What can hang from each mark
z527: z103 z313 z384 z499 z695
z313: z695
z103: z313 z695
z139: z313 z527 z695
z499: z103 z527
z384: z527

Every row comes from one small tree of marks. Brackets hold a mark, then the marks that hang from it, in the order of their numbers. Every link used is in the known rows. Which tree was each row made from?
In the rows, 128 means zero.
Known rows
{z499 z103 {z527 z313 z384 z695}}: [ 95 128  97  56 101 122  70 107  86 139 137  98 118  77 126 147 153 134
  87 129 184  78 181  86 134 129 153  98 110  79 117 160 108 143 120 109
 124  99 159 103 138 145 169  93 154 138 153  80  70  77 152 168  73 110
 116 169 116 132 142 152 128 127 122  89 160 164 117 126 151 157 118  83
  40 104 128 137 130 148 168 162 150 118 166]
{z527 z695}: [110 178 125 110 153 139 108 113 138 105  88 192 132 119 127 160  93 166
  88 106 191 155 189 128 123 165 141 125 146 132 150 141 162 182  91 104
 124 122 140  62 107 171 161 138 161 180 128 101 115  91 129 120 110  52
 106  95 105 112 136 175  45 159 121  92 122 120 167 135 130 146 105 142
 127 102 120  96 163 148 165 167 159 144 146]
{z384 {z527 z695}}: [123 178 103  96 158 134 113 111 141 103  95 189 162 112 136 170 141 174
 104 116 155 149 168 115 152 127 124 138 142 116 148 156 137 174 118 114
 118 112 135  77 114 144 136 135 115 153 151 102 127 101 130 123 127  76
 106 112  96 102 132 163  69 146 127 135 112 120 155 144 127 175 130 128
 102  89 134 111 150  96 149 173 158 122 145]
{z527 {z313 z695} z384 {z499 z103}}: [ 97 150 141 118  84 112  85 108 102 155  81 125  91  82 103 133 155 142
 110 150 121 128 196 101 120 199 130  75 114  99 144  86 133 158 147 102
 146 142 170 119 101 164  89 164 169 160 115  90  56  99 139 129  97 114
 172 182 109 145 106 157 170 103 153 125 167 146 104 119  71 129  65 107
 115 147 109 122 127 170 185 156 192  76 119]
{z499 {z103 z313 z695} {z527 z384}}: [ 87  98 110 109 142 165  96 124  65 165 112 157  94 105 106 140 120 120
 146 138 146 118 173  85 147  94 134  81 101  95  91 169 126 146 155 120
 157  73 127 133 111 114 113  88 153 144 137 140 110 128 105 138  49  59
 135 182 117 180 115 132 150 168 148  74 142 150 123 114 126 137  63 108
  26  64 105 138 146 174 158 141 115 113 102]
{z499 {z527 {z103 z313} z384 z695}}: [104 140  92  96 133 138  96 100  87 126 134 148  91 117 109 134 140 126
  94 151 140  99 205 110 121 121 161 105 117 107 135 152 101 149 114 114
 129 103 143 105 141 152 131 112 169 148 141  89  96 124 131 188  83  97
  94 188 140 180 107 150 131 176 134  75 108 142 150 134 114 139 100  91
  70 124 126 125 119 155 146 167 139 104 164]
{z139 z313 z527 z695}: [129 148 124  52 146 162  94 139 140 102  86 178 159 135 137 123  67 109
  75 119 145 170 161 134 142 161 116 131 132 102 141 116 144 165 131  92
 163 112 119 132 125 135  92 121 117 170 164  77 132 156 121  92 146  38
 102 145  79  76 110 136  81 108 165  74 136 106 125 111  92 129  91 173
 129  83 121  98 130  97 216 172 172 104 194]
{z384 {z527 z103 z313 z499 z695}}: [107 128 118 113  97 103  86 127 118 113  89 136 142  90 117 150 171 159
  91 154 127 116 140 110 146 179 129 101 111 123 162 143 121 154 175 123
 123 152 151 103 115 149 111 163 135 128 158  77 120 110 149 168 142 169
 155 170 150 152 129 154 162  93  88 149 118 129 146 136 116 176  92 115
 139 179 127  88  95 103 120 153 198 117 170]
{z103 z313 z695}: [105 162 148 141 176 188 106 130 109 145  66 243 108 104 111 123  70 149
 110  86 166 176 172 102 124 144 132 101 143 112 138 170 169 177 148 106
 142  99 110 122  87 136 103 149 155 175 127 142 147 139 104  82  81  28
 139 115 106 134 109 125  97 186 139  55 123 111 138 117 103 143  29 161
 115  92  89  87 174 131 160 143 143 133 117]
{z384 {z527 z499 z695}}: [110 160 117 119 145 117 119 115 144 107  73 173 158 107 130 174 151 172
 112 122 148 148 130 122 159 174 104 100 116 143 164 150 142 180 137 125
 129 144 150  84 101 145  97 150 122 156 146 117 117 111 127 134 152 113
 132 137 126 118 103 168 123 126 120 175 120 135 175 141 142 173 139 123
 129 116 140 127 136 112 141 164 164 145 117]
{z139 z313 {z527 z384 z499} z695}: [126 136 136  64 108 156 109 121 148 109  99 125 132 127 128 104 122  98
  96 152 119 137 133 105 137 206 104  96  89 130 152 112 124 166 135  99
 164 123 151 141 109 132  75 132 130 178 153  82  84 147 108 113 140 105
  90 224 133 112  75 141 139  98 145 119 122 134 148 131  83 132 121 131
 147 116 136 137 105  94 215 186 152  97 155]
{z527 z103 z313 z384 z499 z695}: [ 93 145 137 107  80 116  84 111 111 123 110 120 107  98 105 136 170 148
  84 166 137  87 185  91 115 213 163  98  89 137 151 139 129 150 144  94
 133 151 164 103 109 164 134 165 189 156 129  73  72  93 134 190 105 176
 145 213 174 174 131 161 162  97  53 121 120 140 159 141  78 163  99  91
 138 189 134 103  90 143 150 163 204 119 164]
{z103 z695}: [116 155 141 147 165 165 103 142 125 129  65 223 131 112 105 166  80 176
 113  99 175 156 170 115 147 128 129 134 137 127 127 150 161 192 138 102
 148 123 113  97 113 127 137 143 160 166 134 144 151  98 116  92 106  51
 150 104  98 112 133 137  70 144 120  84 114 108 152 134 112 132  54 168
 115  76 104  85 171 146 155 153 155 155 118]
{z139 {z527 z103 z499} z695}: [108  99 115 121 148 134  97 120 157 128  53 144 142 131 110 134 104  95
  86 161 123 117 149 210 142 164 136 109  92 128 137  79 164 178 166 113
 145 143 128 108 160 119  63 112 151 159 186  94 138 123 120 159 129 115
 150 200 130 147 112 145 139  91 104 135 103 125 164 126  92 129 100 164
 141 139 127 111 102 139 165 146 200 116 158]
{z527 z103 z384 z499}: [ 96 147 142 173 129 127 103 100 139 131  90 158 109 108  78 146 154 161
 104 171 113 132 172 156 125 157 128 103  94 154 160  92 133 190 121 103
 146 137 160 106 122 154 127 127 195 137 150 112 140 105 111 156 108 123
 164 170 156 159 124 168 125 112 115 139  84 143 165 151  57 100 128 106
 136 132 120 127 124 183 129 155 172 121 137]
{z384 {z527 z313}}: [133 174 135 102 118 138  84 126 123 134 102 199 158 103 124 122 110 178
  85 113 169 154 135  92 150 134  76 128 145  90 175 146 123 156 104 112
 125 109 168 146 111 133  95 155 118 114 167 108 171  68 144  94 126  77
 145  99  97  77 143 125  89 118 149 121 120 128 101 138  70 146 112 134
 116  83 111 112 140  44 141 162 174  99 194]
{z384 {z527 z313 z695}}: [114 180 114  69 113 126  95 129 130 109 111 176 152  97 136 140 142 167
  88 102 177 136 147  81 151 165 116 117 139  95 163 180 111 147 122 110
 119 120 155 114 111 143 133 146 117 140 149  86 121  78 146 118 131  96
 108 120 106 109 143 150  93 126 108 119 138 118 120 139 111 188 124 121
 108 122 117  98 129  60 152 172 183 110 187]
{z384 {z527 z103}}: [113 138 114 148 158 128  96 122 137 130  96 199 142 105 104 167 125 181
  89 163 127 159 149 166 145  68 105 143 135 108 159 105 115 179 139 112
 123 110 125 111 157 143 109 126 145 124 180 110 205 104 126 146 134  82
 154 121 102 112 151 148  85 116 139 142  91 109 142 145  49 132 116 138
 108  80 112 110 132 116 108 154 174  86 173]
{z313 z695}: [117 198 135 133 156 153 100 111 131 139  60 210 109 121 118 154  97 171
 109 107 173 187 212 150 146 126 122 116 149  92 161  99 143 198 111  90
 138 107 131 104 125 156 106 159 171 174 116 118 131  79 138 100 110  39
 131  92  77  95 101 167  42 150 187  96 139  96 137 129  92 111  60 159
 128  96 108 112 185 150 181 151 167 103 141]
{z139 {z313 z695} z527}: [141 164 139  56 120 156  85 122 128 133  98 173  93 118 140 121  87 129
  87 128 139 208 171 147 160 163 113 110 163  75 162  88 131 181 116  78
 154 107 122 144 134 154  79 145 135 171 119  63 105 128 143  77 146  48
 114 122  58  78  94 161  90 124 193  90 147  90 100 119  83 107  51 155
 126  88 116  92 141  92 203 157 165  68 167]
{z499 {z103 z313} z527}: [124 127 101 112 160 142  90 118  92 181 107 177 100 112 124 151  72 146
 115 125 177 146 172 160 128  80 117  99 106  85 128 131 155 159 115 111
 140  78 132 123 147 148 111  80 144 130 171 126 179 144 121 118  79  19
 149 109  87 146 106 145 105 173 218  85 136 162 127 116 128 126 100 130
  47  43  99 155 152 156 146 122 126 109 124]

Write each row's tree
[126 171 124  44  85 135  59 128 138 123 102 139 147 112 143 114  92 132
  36 108 175 117 133 126 151 189 131 102 151  86 174 142 156 139 106  86
 123 113 150 114 154 140 126 137 130 142 139  71 111  77 148 110 116  90
 111 142 101  93 134 143 101 120  86  78 133 111 116 122 123 172  76 121
 132 137 116  87 148  73 188 169 185  97 156] | {z139 {z527 z313 z695}}
[107 125 104 115 129 148 104 109  87 160 122 145  85 110 116 123 121 148
 114 134 157 134 176 137 135  79 122  97 106  98 126 145 113 151 105 110
 144  82 153 137 136 146 119  87 158 131 158 119 146 130 112 132  73  35
 128 143 108 155 105 130 120 156 200  85 134 166 120 123  99 115 117  88
  31  59 107 170 138 166 153 146 110  84 131] | {z499 {z103 z313} {z527 z384}}
[112 153 142 146 107 128  69 114 110 156  65 165  98 103 103 140 118 150
  91 154 138 156 171 156 131 205 128  91 108 110 169  80 143 166 159  89
 137 144 147 118 123 161  76 179 183 150 127  84 115  92 165 145 119 124
 191 179 132 142 105 157 145  93 130 119 135 114 115 131  74 118  18 153
 156 152  99  93 121 142 143 142 231  97 155] | {z527 z103 {z313 z695} z499}
[106 128  93 113 139 133  89 100 103 151 111 133 107 107 114 157 132 149
 118 145 158 121 187 144 142  65 114 111  91  99 127  92 118 171 107 113
 142  83 158 113 157 135 138  72 163 114 162 116 135  85 119 150  69  54
 136 145 101 139 137 156  91 140 173 101 119 164 133 135 114 114 151 103
  56  45 122 168 141 180 156 162 116 109 132] | {z499 z103 {z527 z384}}
[117  89 149  92 108 142  80 129 126 130  85 133 123 107 113 158 116 110
  93 155 102 159 121 143 149 174 124  76 102 138 133 103 159 182 160  96
 170 144 111 141 122 127  99 133 150 139 150  87 153 193 110 138 141 126
 178 197 126 146 107 139 165  86  76 124 109 113 141 119 125 130  46 165
 143 128 114  90 101 155 152 128 181 117 154] | {z139 z313 {z527 {z103 z695} z499}}
[125 161 137 117  97 110  84 127 130 140  86 172 151  98 125 130 123 181
 105 119 148 147 113 111 157 170  66 100 123 122 186 120 128 153 128 126
 124 132 177 154  95 141  79 162 111 116 164 115 159  76 131 104 144 121
 166 138 118 110 115 147 148  90 152 159 121 147 125 144  84 170 115 126
 139 105 111 122 144  47 131 152 192 112 160] | {z384 {z527 z313 z499}}
[ 84 120 148 149 131 158 115 122  84 158  68 159  82  94  88 133 133 139
 153 153 120 129 163  86 123 158 141  66  99 142 130 155 162 172 171 128
 171 133 126 110  73 140 103 145 170 171 128 138 106 171  95 129  68  91
 155 199 141 196  98 142 172 142 132 104 137 164 148 107 101 129  64 111
 102 112 105 125 121 210 163 141 144 124  79] | {z527 z384 {z499 {z103 z313 z695}}}
[113 169 114  92  93 110  94 122 138 113  84 151 145  97 133 139 150 168
  99 110 156 126 130  85 156 214 112 107 123 114 174 165 134 148 145 123
 131 159 169 116  97 148 112 166 112 139 148 110 105  87 148 125 143 136
 127 159 135 124 110 155 144  99 111 147 136 132 147 139 133 188 125 124
 127 147 125 117 128  69 148 167 189 140 146] | {z384 {z527 z313 z499 z695}}
[106 120 134 121 106  94  85 119 109 160  90 146 146  86 124 145 138 163
 105 157 138 134 119 130 139 144  90  83 100  97 152 130 134 161 153 115
 137 132 154 142  98 150  89 125 115 105 171 113 168 112 137 125 131 121
 190 153 107 126 135 136 167  93 145 163 137 163 114 131 104 153 127 117
 102  93 101 134 116 116 131 136 177  97 128] | {z384 {z527 z313 {z499 z103}}}
[123 158 125  49  74 116  76 131 145 135  87 116 144 123 132 118  98 128
  64 118 157 115 117 120 147 250 124  82 118 108 179 134 169 157 130 109
 134 135 167 122 134 144 115 154 134 141 136  80  84  91 141 115 133 124
 136 167 134 112 111 163 149 111  89 123 128 141 145 133 134 176  89 113
 150 164 129 108 129  76 177 147 212 135 135] | {z139 {z527 z313 z499 z695}}
[ 98  93 137 106 109 121  84 141 104 148  59 161 145  68 114 149 144 158
 124 136 127 130 115  99 160 150 103  75 107 108 119 151 148 160 203 127
 145 140 128 131  82 113  97 140 116 132 163 117 148 117 119 128 119 125
 210 155 112 144 130 133 185  89 101 151 154 144 119 116 128 171  66 140
  86 111 104 109 128 127 135 141 181 116 118] | {z384 {z527 z313 {z499 {z103 z695}}}}
[120 126 111  73 123 123  64 115  91 167 102 141  85  99 136 146 101 132
  98  98 170 143 205 142 152 112 130 104 116  47 118 116 118 154 127  86
 134  93 138 123 153 156  91 111 152 135 147  88 111  79 165 122 101  57
 166 128  62  98 128 142 130 115 190  96 177 143  98 114 121 135  43 144
  77  90 102 127 167 129 162 136 185  87 153] | {z499 z103 {z527 {z313 z695}}}
[ 98 170 146 114  99 146  77 102 100 136 106 167  93  92  98 106 146 151
  70 149 123 142 213 115 118 155 159 104 130  94 154 101  97 145 133  75
 129 122 154 119 132 162  97 164 194 161 122  81  94  65 149 151  97 104
 158 178 109 123 133 150 113 112 133  80 143 107  99 118  23 113  60 113
 128 158 107  93 116 132 168 179 197  57 167] | {z527 z103 {z313 z695} z384}
[ 87 123 142 148 114 108 109  99 127 147  73 133 106  88 100 160 154 161
 115 170 123 134 158 143 114 138 114  87  86 146 151 106 146 186 115 126
 144 126 170 108 113 156 134 117 182 141 142 111 128 124 108 131  98  95
 166 155 130 147 124 177 132 121 147 149 120 169 159 136  80 108 138 101
 115  89 117 157 127 221 163 157 145 119  83] | {z527 z384 {z499 z103}}
[ 89 173 134 113 109 127 123  95 143 115  87 139 122 117 120 155 173 160
 114 123 149 119 183  91 146 216 129  97 113 158 170 145 143 190 117 123
 138 140 170  79  93 156 139 150 177 173 117 126  60  95 122 139 103 110
 108 169 153 148  95 181 108 127 106 132 116 149 189 144 116 151 137  92
 126 140 130 125 127 163 173 176 160 148 100] | {z527 z384 z499 z695}
[ 98 118 121  97 100 160  67 126  87 136 112 138 122  92 104 141 135 151
  84 126 155 100 178  95 153 101 134 107 114  93 100 145 103 133 157 101
 135 112 148 138 146  96 114 118 170 126 154  96 113  60 129 172  70 127
 170 187 126 146 133 119 148 113  82  81 117 129 118 123 101 150  50 133
  68 133 108 101 132 101 119 137 172 115 193] | {z499 {z527 {z103 z695} z313 z384}}
[ 95 140  84  99 131 137  95  98 112 107 121 129 109 111 112 170 165 141
  84 150 151 102 205 128 140  98 164 124 102 121 124 127  90 168 123 108
 116 113 156  74 160 145 146 101 179 138 154  82  95  79 138 198  94 114
 110 160 133 152 123 156 107 142 105 111 104 131 169 151 123 144 125  90
  70 116 141 125 120 162 143 165 144 123 172] | {z499 {z527 z103 z384 z695}}
[104 101  72  94 165 124  95 107 107 138 101 128 114 114 137 198 112 119
 106 119 190 126 197 167 143 109 151 109 109 100 104 150 141 183 124 116
 124  98 126  74 159 162 163  72 155 138 169  83 117  98 135 157 100  61
 134 106  87 130 136 168  73 151 130 103 140 149 158 124 184 152 115 140
  57  79 119 137 161 191 156 146 147 144 128] | {z499 z103 {z527 z695}}
[104 122 114 141 146 109 111 123 122 149  74 155 149  91 114 177 139 160
 131 166 122 161 124 157 150 122  78  97 107 131 142 112 154 196 149 124
 143 125 150 124 118 149 103 116 128 113 171 127 180 130 115 125 139  93
 175 128 110 134 128 162 132 111 151 185 125 163 154 138 118 143 139 136
 112  72 114 141 129 152 134 150 166 103  99] | {z384 {z527 {z499 z103}}}
[112 131  79 110 164 129  86 105 119 130 111 150 122 115 121 195 122 146
  83 133 175 117 191 167 146  96 153 125 102 114 129 135 137 168 124 114
 119 116 125  74 174 155 141 106 182 132 166  79 132  96 137 181 105  94
 136 141 124 136 132 167  72 146 116 105 108 117 170 140 162 138  86 132
  74 114 126 122 137 162 123 144 164 140 169] | {z499 {z527 z103 z695}}
[126 180 141  61  91 144  63 125 133 153  95 162 121 114 131  90  82 127
  67 113 152 164 171 137 154 177 116 107 149  58 171  91 123 149 121  72
 134 112 149 132 143 138  73 167 143 143 120  72  99  42 163  80 124  77
 155 135  72  75 108 140 103 107 157  90 153 108  88 120  71 131  36 141
 132 134 104  90 164  63 199 159 191  75 169] | {z139 {z527 {z313 z695}}}
[ 95 121 106 118 162 112 120 120 113 144  89 163 122  93 119 157 158 135
 143 147 120 137 149 129 135 168 124  79 113 116 156 165 166 172 161 137
 137 122 137 101  86 164  96 142 123 162 159 116 112 180 128 133 118 101
 142 158 130 165 100 159 161 147 137 155 131 160 159 113 152 173 121 106
 106 116 125 119 121 155 148 157 161 113 101] | {z384 {z527 {z499 {z103 z313}} z695}}
[104 151  98 122 168 125 109 117 130 108 109 188 152  96 117 187 171 172
  88 153 131 148 189 141 137 105 153 132 128 120 133 137 117 161 148 122
 115 126 125  78 136 147 136 131 147 144 170  75 155 111 135 165 123 118
 126 142 110 133 149 163  72 128  94 133 105 113 155 142 112 156 123 124
 108 119 136  97 116 135 125 170 168 107 177] | {z384 {z527 z103 z695}}
[110 149  99 113 163 133 107 120 107 114 113 199 113 110 105 144 140 161
  97 152 121 141 180 133 117 103 146 115 141 106 155 173 132 149 143 105
 119 123 116 105 128 160 111 141 131 153 164  83 154 153 126 162 111  89
 120 150 128 138 128 146 117 163 105 105 113 122 136 120  94 170  87 115
 118 121 129  88 113 124 133 159 169  90 175] | {z384 {z527 {z103 z313} z695}}
[112 133 117  48 119 129  81 124 121 117 123 133 122 115 137 157 129 120
  45 179 134 152 171 159 130 152 141 119 129 115 151 103 144 161 126  83
 138 121 101 113 150 169 153 114 148 165 157  29 133 167 134 149 137 102
 105 168 105 111 129 160 106 108  84  89 121  86 137 113 108 136  82 135
 141 132 124  86  98 143 176 154 179  99 187] | {z139 z313 {z527 z103 z695}}
[102 189 143  69  87 137  85 114 114 102 110 163 126  94 123 114 153 170
  62 129 167 115 194  55 124 192 148 108 133 124 153 162 117 147  93 103
 124 126 165  91 105 152 166 161 158 163 125  88  74  71 132 131  98  98
  90 148 129 113 137 158  93 131 106  66 131 132 131 135  97 147 106  88
 114 133 128 100 145  99 177 176 179 121 161] | {z527 z313 z384 z695}
[ 95 112 130 166 161 148 116 135 100 143  72 194 120 111  94 147 133 152
 135 145  95 158 135 120 143 131 122  81 114 145 130 161 150 170 207 131
 140 148 117 141  80 118  46 155 138 153 160 131 171 171 108 137 120 112
 193 184 139 181 109 129 175 145 110 139 102 120 153 127 109 162  60 146
 108 126 110  94 109 135 105 131 178 124 131] | {z384 {z527 {z103 z313 z695} z499}}
[113 159 114 160 161 144  99 115 114 143 100 213 129 113 101 134 117 174
  95 163 117 177 149 143 125  86 112 117 118 107 165 133 143 142 138 114
 126 107 119 143 110 154  95 135 135 123 170 107 213 148 119 130 113  72
 151 127 105 146 144 130 109 149 167 117 107 116 126 125  64 137  99 121
 112  84 102 111 121 105 120 151 168  84 171] | {z384 {z527 {z103 z313}}}
